Each row was made from one path, in order. Every step used is in the known rows, and no mark comes twice. Write each row's path.
Known rows:
D-W-C-U: [-14 -49 -11 -12  81   9  37  17  -9 -73  26  -1   2  -8 -21  22   5   0
  13  22 -10  -3  33   7  32 -40   9 -45  14  78   4 -25  24]
D-X-R: [ -7 -35 -19 -25   6  -3  33  24  63   3   7   0   8  16 -16  33  10  17
  -5  21  13   6   8  -1  18  -1  -1   7  13  32   4 -13  11]
X-D-S-Z: [-11 -51 -28 -26   3   2  32  17  30  22  22  -6   9  -4 -17  28  -3  20
  10  12  11  13   9  -7  43  -5   4   0  11  57  58   9 -20]
D-W-C-U-A: [-17 -46 -11  -8  81  14  21  22  -4 -75  20  -5   6  -3 -28  22  -2  -1
   8  24 -13   4  29  -1  -9 -46  20 -54  13 106   2 -18 -15]
U-C-W-D-S-X: [ -6 -13 -14  22  52  -3  30  21  59 -37  30  -2  14  16   2  21   5  15
  11   8 -17  -1   0   7  76  -1   5 -34  13  74  69   1 -12]
S-Z: [-17 -42 -23 -29  -3  -2  23  14  17  17  17   2   6 -31 -17  26   6  12
   8  12  15  24   5  -4   3 -10   8  -9  18  38  24 -13   1]
R-D: [ -1 -31 -12 -21   3  12  23  18   9  17   8  -1  -9   7  -8  30   4  23
   5  18  14  -1  -3  10   1  -1   2   6  19  17 -10 -41 -47]
A-R: [ -1 -28 -15 -16   0 -10  41  20   3   2   8   0   4   0  -7 -22  13  20
 -20  24  15  22  -2  -7   0  10   0   4  10   3 -11 -16  13]
S-X: [ -3 -32 -11 -25  -5  -3  27  15  48   6  13   2   6   3 -17  26   8   9
   1  19  13   5   4  -4   5   4   6  10  13  31  61 -12 -32]
A-W: [-12 -26 -13  -6  11  -9  48  18   4 -37  18  -3   4  -7  -2  55  -5   9
   9  26  11  -3   2   2  -5  18   8   8  13   5   6 -20  24]
W-D: [-18 -30 -10 -24   4  -6  26  17  -4  -6  10   3  10   2 -15  24   6  12
  11  27 -10   5  12  -2  59   2   1  -3   8  12   7 -11   6]
U-C-W-D: [-13  -4  -7  20  53   1  17  21   4 -51  23   4  11   7   4  23   5  11
  10  18 -18   8   4  20  87 -10   4 -46  20  35   4 -25   0]
X-R-D-S-Z: [-10 -52 -34 -22   5  10  30  20  34  36  13  -7  -6   0  -9  37   7  26
  -4   3  17   8  -5   2  -3 -11  -2   3  20  65 -25 -13  -8]
X-R-A-W-D: [-23 -32 -20  -1  19  -6  47  31  -5 -32  12   2  -9  18  -2  62  14  39
  -6  43  -7   6  15   3  56  22  11   2  29   4 -51  -4  11]
S-X-D-W-C: [ -2 -53 -22 -17  48  -5  40  22  33 -70  21   3   3  23 -21  23  11  -1
   5  24 -13  -5  42   9  68   0   2 -15  19  84  85 -18 -44]
C-U-A-Y-Z: [ -4 -25  -6  -1  32  18  -4  29  12  -6   4  -3  10 -41 -20  35  -5  34
  -1  20  11   2   6   3 -20 -43  21 -34  18  46  11 -15 -12]
C-U-A: [-15 -27  -6 -15  29  21   8  17  10  -4  12  -8   7  -5 -25  24  -4  11
   0  23  11  12   0  -7 -25 -44  19 -31  10  53   2 -15 -40]
A-R-Z: [  9 -31 -25 -13   0 -48  41  23   1  18   9   0 -15 -16  -3 -19  24  17
 -22   6  11  31  -1   0  -1  -3   2   1  33   6 -34 -18  18]
X-R: [ -9 -31 -13 -21   3  -1  26  17   8  -3   9   1   6  20 -13  34  12  10
 -12  27  14   7   4  -1  15  -2  -2   9  14  12 -34 -11  11]
R-A-U-C-W-D: [ -6  -5 -13  34  64  -4   8  34   4 -39  26   8  -7  13  12  28  13  52
  13  31 -15  22   1  12  85  33  21 -43  32  25 -15 -18 -14]
D-W-C: [-10 -49 -14 -18  54  -9  38  19  -8 -71  19   3   5   2 -14  26   7   2
  14  27 -12  -4  32   3  21   0   5 -16  14  64   8 -17  19]
X-R-D-W-C: [ -6 -53 -23 -13  57   6  37  26  -3 -60  12   0 -11  26 -10  34  15   7
  -4  21  -8  -9  27  19  23  -8  -4 -16  25  71 -52 -42  -6]
C-W-D-S: [ -6 -36  -8 -17  37  -6  40  16   8 -44  25   0  10   8  -5  24   3  21
  14  21 -10  -3   7  12  66   2   5 -14  11  32  17   4  23]
D-W-C-U-A-Y: [  6 -43 -13  10  84   6  39  31  -7 -71  16  -2   4 -11 -20  28  -8   0
  12  23 -15   2  40  -3 -12 -61  24 -57  11  99   3 -20   8]
D-W-C-U-A-R: [-11 -45 -19   2  80   7  39  28  -8 -73  15  -5   4  -3 -23 -29   8   5
 -17  24 -11  20  24  -5 -17 -37  14 -58  13  99 -18 -20   2]
C-W-D-X-R-A: [ -6 -37 -16 -16  42   3  38  30  52 -37  17  11  -8  18  -8  30  25  50
  -2  34  -7  15  22  21  85   0   9 -22  36  31 -12  -8 -16]
A-W-D-S-X-R-Z: [-12 -41 -38  -1  14 -55  62  32  46 -17  22  -7 -10   9  -3  59  17   8
  -6   0 -15  -7   6   3  46   7   2  14  29  52   7   8  45]
R-A-W-C: [-14 -52 -10   7  52  -9  44  25 -12 -32  21   0 -11  -2  -5  54   5  31
  11  45  -9   3  33  -2   6  24  19 -16  25  40  -9  -6 -12]
W-C-U-A: [-21 -49  -4  -3  64  17   9  18  -7 -13  16  -9   8  -3 -31  21  -4  -4
   3  30 -14   9  27  -8 -14 -46  18 -55   9  89   1 -11 -37]
W-D-S: [-15 -35 -12 -23  10  -8  38  17   9   2  16  -5  13  10 -12  26  -1  19
  16  24 -11  -6   6 -12  51   6   2   6   0  33  16  13  20]
W-C-U-A-R: [-14 -47 -11   4  63   9  25  24 -11 -12  12  -7   7  -4 -25 -29   6   3
 -22  29 -11  25  21  -9 -21 -38  13 -57   8  82 -18 -11 -18]

Which path is each row?
[  2 -30 -22 -28  12   1  40  22  51 -60  18   3   4  22 -16  27  11  12
   2  17   9  -1  16   9  57   4   1   9  21  48  84 -23 -48]
S-X-D-W
[-11 -48  -4   8  69  12  -4  30  -6 -14   7  -2  10 -40 -25  31  -5  22
   0  26 -11  -3  32   4 -10 -46  23 -57  15  82  10  -9  -8]
W-C-U-A-Y-Z
[-18 -59 -19  10  83  10  54  33  43 -35  22  -4 -12   1 -15  57  10  33
  -1  37  -8   3  37   6  28 -20  16 -42  26  73 -16 -12   9]
D-X-R-A-W-C-U
[  3 -35 -16 -25   7   9  30  23  68  21   9  -2  -7   1 -10  30   2  32
  12  12  15  -2   1  10   5   0   2   4  16  35  26 -43 -46]
R-D-X
[ -1 -42 -18 -17   6   1  36  22  63  24  13  -4  -6  34 -11  33  19  47
 -12  30  16   5   7 -18   5  14  11  21  22  50  16  27 -42]
D-S-X-R-A
[-12 -50 -21  -2  84  29  21  29  -1 -64  12  -7 -10  21 -24  30   6   6
  -9  16 -10  -2  23  15  -8 -53  10 -52  25 113 -58 -42 -41]
X-R-D-W-C-U-A
[ -3 -39 -13 -16  31  -8  44  16  49 -38  25   3  10  10  -9  20  10  16
   9  15 -10  -5   9  12  64   3   5 -10  12  54  70   5  -3]
C-W-D-S-X
[-16 -23 -14   0  12  -4  32  24   9 -36  11  -7   9  -1  -8  56 -11   9
   4  28   8   4  -2  -7 -45  12  20  -2  11  31   3 -14 -14]
U-A-W
[-22 -46 -12   9  49 -10  32  26  -8 -46  14  -8  10   1 -14  52 -12  -4
   8  35 -15  -2  25  -5 -34   9  20 -26   9  68   4  -9  -9]
U-A-W-C
[ 10 -36 -26  -6   2   5  37  27  66  28   4 -10  -4  21 -10 -22   5  32
 -24   8  15  11 -14 -13 -58   8   9   4  12  78  32  -9 -79]
U-A-R-D-S-X
[  2  -2 -12  32  57  -8  11  26  14 -46  24   4   7   9  11  27   4  17
   9  15   5  15 -11  14  32  24  14 -33  17  26   1 -32  14]
A-U-C-W
[  3 -29  -8 -11   5  -6  13  25   9   0   3   4   9 -36  -8  38   4  39
   3  23  13  -6  10   6  10   2   7   5  19   5  17 -14  22]
A-Y-Z
[-32 -24 -12   3  41  11  32  28  -4 -48  18  -8   8  -9 -20  50 -10   7
   6  25 -12   2   7   1  17 -28  20 -37  10  47  -1 -19   1]
C-U-A-W-D
[-19 -37 -26  -2  15 -15  63  27  49 -34  18  -5   9  26  -8  57   5   9
  -5  19 -10 -16   7  -4  47  21  -1  16   8  49  29  11  40]
A-W-D-S-X-R
[  8 -24  -6   3  30  13  25  26   6   0   8  -4   7 -11 -19  30  -9  12
   4  22   9  12  11 -10 -28 -60  22 -35   7  47   1 -17 -17]
C-U-A-Y
[ -4 -36 -19 -21  11   3  32  28  65  17   8   2  -8  18 -13  36  18  50
  -6  34  15  14  13  -7  18   7  10   8  29  29 -12  -1 -30]
D-X-R-A
[-20 -52  -5  11  78  10  46  25 -14 -37  27  -3 -12 -13 -12  49   2  30
   9  41  -8   2  33   3  16 -16  23 -43  25  53 -12 -13  -7]
R-A-W-C-U
[ -9  -3 -14  32  59 -11  11  30   3 -53  24   6   9  11   8  26   5  17
  13  17 -16  13  -5  16  85  23   9 -43  17  27   1 -30  26]
A-U-C-W-D
[ -1 -52 -22  -2  80  15  54  26 -10 -61  17  -1 -16  -2 -12 -26  14  17
 -14  14  -6   6  21  17  18 -36   1 -48  23  77 -33 -55   1]
A-R-D-W-C-U
[ -7 -51 -16 -11  82  23  36  21  -5 -61  23  -2 -13  -3 -18  24   5  10
  12  14  -8  -9  25  21  26 -43   6 -45  21  86 -14 -53 -18]
R-D-W-C-U
[ -1 -38 -13 -21   9   1  34  16  20   4  18  -8  10  27 -13  30  -3  20
   8  25   8  -4   8  -5  46   7   3  16   3  31  40   9 -28]
X-D-S
[-17 -34 -18  -7  23  -9  55  33  50 -24  17   3  -8  -5  -6  56   4  50
  19  35  -9   3  17  -1  52  27  17  -2  22  24  27  -8  -4]
R-A-W-D-X
[-10 -10 -20  20  56   1  27  31  62 -49  19   4  12  21   0  30  11  15
  -1  14 -17   9  10  23  98 -13  -3 -46  21  55   1 -25  18]
U-C-W-D-X-R
[-19 -31 -19  -9  17 -16  57  29  50 -38  15   0   9  -9  -9  55  -5  17
  19  21 -12  -7  13   4  51  18   5  -1   8  26  43 -20  36]
A-W-D-X
[ -2 -39 -14 -23   1  -6  36  14  62  14  17  -6  10  10 -13  27   3  18
   5  16  12  -6   0 -15  -4  10   5  19   3  52  71  13 -19]
D-S-X
[-10 -25 -12  -6  28  15  26  21   6  -4   8  -6   4  -3 -21 -26   4  16
 -26  22  11  28  -4 -10 -32 -35  14 -33  12  45 -18 -15 -22]
C-U-A-R
[  3 -28 -20 -25  20  10  37  21  14 -48  14   0 -10   6  -4  30   7  25
  10  12  14  -5  -2  14   5   0   2   4  24  34 -11 -49 -27]
R-D-W
[-26 -32 -19   4  40   7  47  27  51 -35  22 -14  10   0 -20  47 -11  11
   8  15 -13  -9   3 -11   8 -19  21 -24   3  90  64   7 -11]
C-U-A-W-D-S-X
[ -3 -50 -19 -14  57   4  35  23  -5 -57  17   1  -9   7  -9  28   6  12
  14  18  -9 -10  25  16  15  -2   4 -18  24  70 -10 -45 -22]
R-D-W-C
[-14 -46 -16  -8  81  19  22  25  -6 -80  21  -7   6  15 -31  23  -4   0
   5  27 -16   2  39   7  39 -47  16 -55  17 104  23 -18 -54]
X-D-W-C-U-A
[  1 -25 -25  -6  45  25  37  30  12 -51   9  -7 -12   1 -12 -22   8  28
 -22   9  13  17  -8   9 -34 -37  12 -33  25  67 -35 -52 -43]
C-U-A-R-D-W
[ -6 -34 -17 -24  -5  -2  28  18  50   3   8   2   5  22 -17  32  18   5
 -16  20  15   6   6  -2  12   0  -1  13  17  32  21 -10 -16]
S-X-R
[-22 -51  -9   8  73   4  49  20 -14 -50  27  -6   2 -15 -16  48  -3  -5
   9  28 -10  -7  28   7  17 -25  11 -42   8  56   3 -23  33]
A-W-C-U
[ -3  -6  -7  19  49   5  15  18  15 -44  24   1   8   5   8  26   4  12
   5  16   4   9  -3  17  33  -9   8 -38  20  33   5 -28 -11]
U-C-W
[ -4 -35 -21  -9  16  -4  19  43  56   8  -3   9  -4 -17 -10  44  20  76
  -4  33  -6   1  27   6  73   6  10  -4  35  24  -3   0  11]
W-D-X-R-A-Y-Z
[-14 -33 -14 -27   8  -8  33  22  52   0  11   2  11  -3 -20  26   4  20
  17  22 -11   4  13  -3  62   1   2  -4   7  32  44 -13   6]
W-D-X
